Known rows, with every step that occurs:
rukip bemo: [ -7 -12   4  24  12   7  -1 -15 -15   3 -14   7  -2  -1  -7  18   1   4
 -22   3   3 -16]
getudut rukip: [ -9   9  -1   5  -1   7  17  21  19  -1   4  -7 -16   6  -7   8  -6  14
  14   1   3   7]
vibuz rukip bemo: [ -2  -9   2  20  25  14  16  -4 -27  -7 -15  24 -25 -13  -5  18  -7  15
 -22  -3  -3   7]
bemo vameve mumame: [ -4   1  -7  -4   7  -8  -6   0   0 -10 -35   1 -32   9  -1  -6  12 -30
  10  16  12 -36]
bemo rukip: [  3  -8  -5   8  -9   2   5  14 -20  -8 -12   2 -31 -16  13   1  12   1
  -2   0   6 -23]
getudut rukip bemo vameve mumame lipigi: [-28  -1   2  15  23   9  -7  -5 -10   0 -36  23 -50  14 -27  16  -2   3
  21  38  21 -54]
mumame lipigi: [ -7   0   5 -10   5   0 -16 -10 -12   8   9  17   0   1 -12  -2 -10  15
  20  16   2  -9]
lipigi futug: [-13  -5   8 -24   6  10  -9  -5  -8   5   7  -3  -6 -12   2   5   9   4
  13   5  14  -9]
getudut rukip bemo: [-15  -2   3  29   9  16  16   5   2   2  -9   3 -19   5 -16  24  -6  17
  -7   5   7  -9]
getudut rukip bemo vameve mumame futug lipigi: [-25  -3  19  15   2  13  -8   6 -10   5 -35  15 -51   4   3  49   0  18
  16  41  27 -76]
lipigi futug mumame: [-12  -9  31 -36   0  12  -3  -7 -19  -7   2 -12 -16  -7  12  16  -4  -2
  21  23   8 -36]
lipigi futug mumame vameve bemo: [-12   4  37 -19   4  20 -20  -4 -26 -30   1  10 -37  -8 -17  13  21  -1
  50  44  19 -45]
futug mumame vameve getudut rukip bemo: [-11  14  46  30   1  11   3  -2 -11 -40 -13 -11 -59  -5 -43  30 -13  16
  20  26   4 -34]
vibuz rukip bemo vameve futug lipigi: [ -7 -25  21  30   6   2  -1 -20 -20 -18 -26  36 -51 -13  15  43  -2  18
   2  21   1 -52]
rukip bemo vameve getudut: [ -4  -4  15  27   3  -8  -7 -32 -14 -21 -31   5 -34 -10 -21  10   4 -16
 -15   2   8 -39]
mumame vameve getudut rukip bemo: [-14  18  24  41   7   9  -4   1   1 -28  -9  -2 -49 -10 -53  19   1  23
  11   6  11  -8]
lipigi futug mumame vameve bemo rukip getudut: [ -9  -5  39  -2  -1  20  -6 -10 -39 -37 -26  -1 -65 -32  -5   3  35   8
  39  33  32 -67]
futug mumame lipigi: [ -6  -3  26 -20  -1   1  -8 -13 -24  -4   1   8 -10   7   1  10 -23   9
  27  35  -3 -35]
vameve getudut rukip: [  3  15   7   8 -15   8  11  10  25 -26  12 -18 -46  13 -29  -2 -11  20
  22 -11   6   5]
vameve getudut: [ 10   6   9   2 -11  -2  -6 -12   6 -25   7 -10 -30   8 -21  -9  -5   8
   8 -12   1  -1]
getudut rukip bemo vameve mumame: [-21  -2  -4  23  15   8  10   6   2  -9 -44   5 -51  14 -16  17   7 -13
   1  21  18 -45]
vameve futug mumame: [  7  -9  26  -3 -14   5 -12 -16  -7 -22   7  -8 -29  22  13   7   1  12
  27  15   4 -34]

Rows:
[-22 -12  34  16   3   6 -13 -26 -22 -11 -20  20 -51  11  -5  30  -5  18
  39  44  16 -74]
getudut rukip bemo vameve futug mumame lipigi
[ -6   4  13  32  -3  15   9  -6  10 -23  -3  -9 -48  14 -36  15 -12  23
   1  -6  10 -10]
vameve getudut rukip bemo
[  3  -1  30  23  -7  10   2  -5 -31 -41 -33   1 -62 -19  -6   0  26   4
  26  26  18 -59]
futug mumame vameve bemo rukip getudut
[-40  -7  10 -10  27  19 -16  -9 -18   5 -30  18 -54   1 -25  20   6   8
  35  43  35 -64]
getudut rukip bemo vameve mumame lipigi futug
[  1   4   8  34  -1   9  -6  -3 -22 -31 -27  10 -50 -26 -16 -12  39   9
  18   7  24 -32]
mumame vameve bemo rukip getudut
[ 10 -12 -10  15 -14  16   1  10 -17 -26  -7  17 -50   6   0  -3  27   2
  17   6  15 -34]
vameve bemo rukip
[ -4  -2  24  -9 -13   3 -18   1 -12  14   9  11  -1  -8  19  34  -6  30
  13  19  10 -33]
mumame futug lipigi
[ -7  10   2 -17   5  -4 -25  -1 -22   7 -29   8 -31  -2   9  -2  21  -9
  18  18  30 -39]
bemo vameve mumame futug
[ -6  -4  30  17  -8  -2 -33  -5   3 -18   8  11 -25  -7  -5  30  10  29
  34  28   4 -37]
mumame vameve futug lipigi
[ -2 -10  31 -14  -8   5 -29 -26 -21 -13  15  10 -30  22   1   4  -9  27
  46  32   7 -44]
vameve futug mumame lipigi
[  2  21  20  12  -1  -6 -21  -4  -3 -29   1  -6 -32 -16 -37  -5   6   5
  19   1   5   0]
mumame vameve getudut
[-16 -21  37  10   6   0 -30 -46 -39  -9 -24  27 -35   4   2  23   1   5
  25  45  14 -81]
rukip bemo vameve futug mumame lipigi
[ -6  12  35  -2   4  -4  -7   4 -20 -16 -11  -4 -12 -19  -6  14  -2  -7
  19  32  -3 -25]
futug mumame vameve
[-17  22  50 -18  -6  13  -6   8  -3 -37   7 -23 -63 -16 -35  18  -4  17
  53  26  15 -27]
lipigi futug mumame vameve getudut rukip
[ -2  -1  15 -15  -9   9 -25   6  -7   4  -3   4 -31  16   9  26  -2  29
  23  29  18 -48]
vameve mumame futug lipigi
[-14  -1   6   5  18   4 -26 -15 -36   9 -42  18 -32  -2   1  14  23  -7
  -3  22  33 -57]
rukip bemo vameve mumame futug
[-21   9   5  11  13  11  -8   4 -19   8 -39  12 -49   4  -6  23  16   7
  12  22  38 -50]
getudut rukip bemo vameve mumame futug
[ -3 -17  29  14  13   4   3 -26 -39 -29 -32  26 -59  -6  16  24   2  -1
   4  20   4 -49]
vibuz rukip bemo vameve futug mumame
[  1   3   2  24  -4   9 -12  16 -26 -30 -13  22 -51 -17 -16  -1  39   0
  28  19  17 -32]
mumame vameve bemo rukip
[ -3  -9  27  -5 -11  -8 -13 -22 -12 -21 -19   1 -34   6  21   8   9 -15
  28  23   7 -56]
bemo vameve futug mumame
